Each row was made from one path, in order. Every step used is in the known rows, and no mark comes twice. Write each row's path.
Known rows
dito, suvimaz, gufa, tirud, migu: 37.2, 3.0, -20.4, 19.2, 13.1, 17.4, -0.4, -39.8, -20.9, 7.8, 3.9, -51.8, 44.6, 27.1, -22.0, 19.5, 23.5, -52.7, 19.0, 4.6, -7.7, -20.9, -5.9
migu, tirud, suvimaz, dito: 31.0, 5.4, 23.6, -18.9, 15.9, -13.2, -26.6, -18.0, 10.9, -16.4, 0.8, -46.1, 31.7, 37.5, 3.2, 27.6, -7.8, -33.7, 54.8, 14.7, 11.3, 12.3, 4.8
suvimaz, migu, tirud: 36.3, 5.0, 0.5, -18.6, 19.5, 4.9, -27.5, -39.4, -16.3, -30.5, 9.4, -40.5, 35.2, 30.6, -27.8, 28.5, 13.7, -37.6, 28.7, 8.1, -5.1, 9.1, -6.1
gufa, tirud, suvimaz: 18.5, 12.3, 18.5, -22.0, 12.9, -6.8, -3.8, -22.2, -15.1, -13.6, 8.2, -65.5, 28.2, 24.2, -4.4, -7.1, -15.3, -21.9, 52.5, -2.3, 32.2, 8.4, 18.5
mumib, suvimaz, dito, tirud, migu: 27.3, 0.4, 6.0, -8.5, 3.7, -8.0, -5.7, -23.4, -26.0, -6.6, 28.4, -43.2, 44.2, 45.8, -1.0, 57.8, 18.2, -36.6, 32.2, -2.9, -23.6, 11.0, -22.7
mumib, suvimaz, dito, tirud: 41.4, 10.7, 26.5, -20.6, 10.4, -14.8, -19.5, -14.6, -19.2, -15.0, 26.0, -46.8, 46.7, 28.0, -0.8, 48.2, 12.0, -33.9, 44.0, -13.5, -24.9, 29.8, -15.2
mumib, suvimaz, migu, gufa: 41.5, 3.8, 3.0, -19.0, 17.9, -10.4, -5.5, -12.0, -24.5, -26.6, 34.4, -63.7, 57.7, 14.5, -8.2, 29.7, 34.5, -27.8, 10.5, -17.5, -39.4, 14.6, -6.0
suvimaz, gufa, tirud, dito, migu: 66.1, -14.6, -34.0, 21.0, 31.1, -6.2, -3.2, -70.3, -1.4, 15.5, 6.6, -19.5, 8.7, 37.8, -17.1, 36.3, 0.0, -38.7, 52.9, 4.7, -12.0, -8.2, 5.7
tirud, dito, migu, gufa: 79.3, -11.9, -22.6, 12.5, 61.8, -3.7, 3.8, -45.6, 3.4, 2.6, 31.2, -45.6, 13.5, 32.1, -3.8, 38.5, 15.2, -25.2, 50.7, 7.9, -19.3, 14.7, 0.7
migu, gufa, tirud: 49.4, 4.8, -13.2, -16.8, 41.9, -7.3, -12.0, -54.1, -13.6, -13.0, 10.6, -58.4, 26.6, 7.1, -28.1, 3.8, 9.1, -34.3, 54.2, 5.9, -2.7, 18.0, 2.7
suvimaz, gufa, tirud, dito: 59.9, -9.1, -18.1, 2.3, 17.0, 3.2, -11.8, -63.6, 6.3, -5.5, 3.0, -13.2, 17.1, 30.9, -18.6, 39.8, 17.0, -42.9, 67.0, 4.6, 8.7, 8.9, 4.6
mumib, suvimaz, gufa, tirud: 31.9, 14.4, -0.1, -3.5, -3.3, -8.0, -8.7, -32.3, -23.9, -15.2, 5.4, -53.4, 46.8, 8.0, -17.4, 15.1, 3.9, -35.5, 33.5, -8.0, -15.1, 14.2, 2.3
gufa, tirud: 41.4, 12.5, 8.3, -26.9, 22.6, 4.4, -16.3, -40.1, -21.0, -19.7, 0.7, -57.3, 16.2, 17.8, -21.4, 8.9, -0.1, -29.6, 55.6, 1.6, 16.8, 22.7, 6.6
dito, migu, tirud, suvimaz, gufa: 33.5, 3.4, -18.0, 26.5, 29.3, -17.1, -8.5, -37.4, -4.4, 3.6, 9.4, -53.5, 47.1, 28.0, -15.9, 6.0, -20.4, -33.1, 27.5, 20.5, -12.3, -9.6, 12.2
suvimaz, dito, tirud, migu: 50.5, -12.8, -7.6, -12.4, 21.0, 4.9, -16.6, -45.5, -13.4, -5.5, 15.4, -29.1, 31.4, 48.2, -17.9, 60.6, 24.1, -40.3, 48.6, 8.2, -9.7, 7.0, -15.9
mumib, suvimaz, gufa: 46.4, 14.7, 12.1, -4.8, -0.1, 1.6, -14.7, -10.9, -18.9, -29.2, 12.3, -55.2, 56.3, 10.2, -9.3, 30.0, 21.7, -27.6, 26.6, -9.1, -19.4, 30.1, 2.1
gufa, tirud, migu: 28.3, -0.2, -13.7, -12.9, 15.2, 10.6, -2.0, -50.8, -26.3, -10.7, 2.6, -52.5, 13.3, 32.3, -21.3, 18.7, 7.5, -33.5, 41.5, 11.8, 18.6, 4.8, 0.2
suvimaz, migu, gufa, tirud, dito: 56.8, -21.1, -28.6, -13.6, 32.8, -10.3, -3.8, -66.7, -0.3, -3.4, 24.4, -23.2, 17.4, 37.3, -19.1, 42.1, 29.8, -42.7, 50.5, -4.3, -9.6, -7.9, -6.6
migu, gufa, tirud, suvimaz, dito: 46.3, -8.2, 3.1, -23.7, 27.6, -27.1, -12.1, -35.5, 8.2, -1.7, 6.6, -49.9, 30.9, 26.4, -0.9, 15.0, 1.9, -33.2, 60.2, -0.1, -2.4, -6.7, 10.2

Write each row's path
44.3, 4.7, 8.5, -4.5, 10.5, 1.9, -14.0, -13.8, -1.0, -19.4, 8.2, -51.2, 55.2, 18.8, -8.5, 16.1, 11.5, -21.3, 42.1, -0.8, 9.3, 12.3, 17.5
tirud, suvimaz, gufa
59.6, -5.3, 18.0, -12.2, 27.4, -10.1, -11.6, -5.7, 2.6, 1.4, 7.6, -54.4, 25.3, 42.5, 15.2, 33.2, -7.1, -17.0, 39.9, -3.3, -7.6, -1.4, 11.6
tirud, suvimaz, dito, migu
16.5, -0.1, 6.6, -26.5, 3.1, -9.0, -5.2, -23.6, -19.3, -11.8, 9.5, -53.3, 35.3, 35.0, -8.2, 6.6, 0.0, -28.5, 30.4, -14.6, 18.3, -14.8, 12.5
gufa, tirud, suvimaz, migu
34.3, 11.8, 21.3, -26.3, 0.9, 5.0, -9.9, -0.2, -32.3, -35.1, 22.5, -60.8, 46.9, 24.0, -1.4, 37.1, 24.5, -22.4, 12.4, -21.1, -19.6, 19.8, -6.2
mumib, suvimaz, migu
39.2, -6.3, -30.1, 4.2, 42.5, -2.4, 0.7, -56.0, -23.5, -2.8, 34.7, -51.7, 45.9, 25.4, -33.2, 27.2, 26.1, -36.5, 39.4, 15.0, -12.8, 8.9, -15.3
dito, tirud, migu, gufa
28.9, 0.6, -10.6, -2.6, 24.1, 11.1, -3.6, -45.2, -29.6, -10.2, 23.1, -47.5, 38.6, 34.3, -26.9, 32.4, 16.6, -32.6, 41.6, 10.6, 5.8, 15.7, -11.6
dito, tirud, migu
53.4, 11.8, 35.0, -30.6, 6.7, -1.5, -22.1, 3.9, -9.3, -32.3, 9.9, -54.1, 34.2, 25.5, 11.4, 46.6, 16.7, -24.0, 39.7, -13.5, -16.8, 34.5, -5.3
mumib, suvimaz, dito
43.5, -6.6, 5.8, -10.4, 24.2, -20.5, -6.8, -25.8, -5.7, 13.3, 0.8, -52.5, 14.7, 45.2, 7.6, 17.3, -23.0, -27.8, 46.1, -4.7, -3.0, -15.7, 11.2
gufa, tirud, suvimaz, dito, migu
53.5, 11.0, 22.0, -17.2, 23.9, 21.7, -15.0, 3.3, -21.8, -20.8, 20.6, -62.7, 48.9, 28.4, -2.4, 32.8, 37.5, -35.8, 10.3, -19.3, -9.8, 3.3, -6.4
dito, suvimaz, migu
39.8, -9.9, -32.9, 6.3, 6.5, 9.4, -7.6, -64.2, -17.1, -7.7, -3.8, -33.5, 27.7, 27.9, -35.8, 26.8, 16.6, -39.8, 37.4, 14.9, -0.5, -9.0, -0.1
suvimaz, gufa, tirud, migu
67.2, -6.8, -5.9, -0.2, 42.5, 9.0, -3.4, -20.6, 2.2, -5.3, 37.4, -45.7, 41.6, 37.4, 5.1, 49.4, 53.4, -43.4, 26.3, -12.5, -21.1, -4.2, -12.0
tirud, dito, suvimaz, migu, gufa
51.8, 3.0, -11.9, -6.5, 14.5, 2.4, -21.9, -55.6, -10.5, -13.9, -5.4, -38.4, 32.9, 12.6, -33.8, 16.4, 10.0, -38.8, 50.7, 3.0, -0.9, 10.1, 9.0
suvimaz, gufa, tirud
45.5, 0.0, 1.5, -6.9, 21.5, 10.7, -3.4, -27.9, -11.0, 1.7, 20.4, -37.8, 23.3, 47.7, 4.9, 38.6, 27.6, -48.0, 31.7, -16.8, 3.8, -13.9, -8.2
gufa, tirud, dito, suvimaz, migu
48.7, -0.7, -0.4, -16.2, 22.7, 3.1, -8.0, -47.2, -2.2, -11.1, 8.2, -31.4, 1.3, 37.2, -4.5, 30.6, 4.4, -33.1, 71.9, 2.1, 25.5, 23.0, 1.7
gufa, tirud, dito
50.9, -8.7, -19.6, -4.8, 36.1, 8.6, -0.9, -40.5, -14.0, -18.8, 19.4, -60.6, 31.5, 21.8, -22.2, 29.3, 30.3, -27.0, 33.5, 16.2, -9.6, 14.7, -3.0
tirud, migu, gufa
36.3, -10.1, -14.4, -0.6, 19.7, -20.3, -0.6, -36.9, -20.0, -0.3, 37.7, -47.6, 52.3, 33.7, -7.8, 52.1, 27.0, -42.6, 30.9, 3.5, -42.6, 2.4, -25.3
mumib, suvimaz, dito, tirud, migu, gufa
51.8, 0.2, 33.3, -30.8, 13.8, -2.4, -23.9, 0.5, 7.4, -22.1, 5.9, -48.1, 32.5, 36.2, 14.2, 34.3, 8.8, -20.0, 55.0, -6.0, 13.1, 18.3, 10.7
tirud, suvimaz, dito
55.5, -5.5, -15.2, 3.6, 40.7, -4.0, 1.6, -55.1, -11.1, 10.2, 13.5, -38.5, -5.3, 42.1, -3.6, 29.0, -9.6, -31.5, 56.6, 2.9, 5.6, 3.9, 5.4
gufa, tirud, dito, migu
24.9, 4.7, -3.4, -14.8, 31.0, -19.5, 1.1, -34.9, -8.6, -5.4, 16.8, -70.3, 36.0, 11.5, -10.4, -12.9, -4.8, -27.6, 51.7, 1.1, 13.3, 3.0, 15.0
migu, gufa, tirud, suvimaz
53.3, -2.6, -11.3, -2.7, 35.7, -34.5, -4.3, -36.2, -16.3, 11.4, 16.6, -60.4, 25.7, 21.0, 0.1, 26.7, -5.0, -36.1, 31.1, -6.1, -51.2, -7.8, -4.6
mumib, suvimaz, dito, migu, gufa, tirud
55.7, -1.1, -28.0, 1.6, 56.7, -16.5, 1.0, -57.6, -20.6, 8.2, 15.5, -66.3, 19.4, 13.4, -26.9, 3.7, -5.2, -32.6, 40.1, 6.6, -22.4, -0.7, 4.4
dito, migu, gufa, tirud
14.0, 17.4, 18.8, -11.0, 19.0, -5.5, -13.5, -16.7, -7.3, -21.9, 12.6, -65.4, 37.9, 23.7, -4.3, -3.0, -16.5, -27.3, 46.7, 16.2, 25.4, 22.8, 10.9
migu, tirud, suvimaz
70.5, -2.8, -15.5, 2.0, 59.5, -4.2, -6.5, -36.7, -15.3, -6.1, 22.7, -67.7, 29.9, 11.8, -18.4, 18.9, 8.7, -21.7, 33.4, 6.2, -28.5, 16.2, 2.0
dito, migu, gufa
19.4, 11.4, 4.0, 7.4, 36.2, -16.3, -3.6, -21.6, -13.0, -2.0, 15.2, -70.8, 32.7, 32.4, -2.5, -2.9, -30.8, -26.7, 31.4, 19.8, 5.5, 4.4, 9.9
dito, migu, tirud, suvimaz
64.1, 0.1, 15.4, -24.2, 29.1, -0.7, -30.5, -34.1, -7.6, -13.2, 15.3, -31.5, 36.0, 34.2, -16.5, 50.8, 18.4, -38.1, 61.1, -1.8, -7.0, 26.4, -11.3
suvimaz, dito, tirud
34.8, 17.0, 10.2, -6.0, 27.2, 11.9, -21.5, -14.8, -19.8, -17.5, 16.2, -59.2, 51.0, 30.1, -12.0, 24.7, 20.7, -49.4, 11.4, -0.1, -10.8, -0.3, -12.4
dito, suvimaz, migu, tirud
59.3, 3.2, 1.7, -10.3, 41.7, 9.3, -11.2, -8.7, -15.4, -14.4, 29.1, -65.4, 57.0, 16.5, -11.2, 27.7, 47.7, -40.5, 7.9, -16.2, -29.8, -3.7, -8.8
dito, suvimaz, migu, gufa
59.9, -0.6, 14.7, -8.2, 24.3, 21.9, -7.1, -5.9, -3.5, -11.3, 27.9, -38.8, 32.2, 46.9, 11.8, 54.6, 43.6, -38.1, 26.3, -18.4, -1.0, 3.3, -10.2
tirud, dito, suvimaz, migu
55.9, -5.6, -16.9, -9.4, 40.8, -8.6, -3.5, -63.2, 3.6, -3.6, 19.7, -37.0, 11.0, 24.5, -12.2, 25.9, 14.3, -36.5, 70.5, 6.0, 5.4, 17.0, 0.1
migu, gufa, tirud, dito
82.5, -7.3, 9.5, -12.7, 38.2, -0.2, -24.4, -22.6, -3.8, -8.2, 3.5, -45.0, 13.8, 37.1, -1.2, 49.2, 8.1, -24.3, 41.4, -2.3, -22.7, 12.8, -0.4
suvimaz, dito, migu
30.3, 0.9, 19.7, -26.7, 6.3, 3.1, -8.4, -2.4, -14.0, -23.0, 17.5, -55.9, 46.5, 36.2, 0.5, 21.8, 13.9, -19.0, 26.8, -14.5, 11.1, 0.2, 10.6
tirud, suvimaz, migu
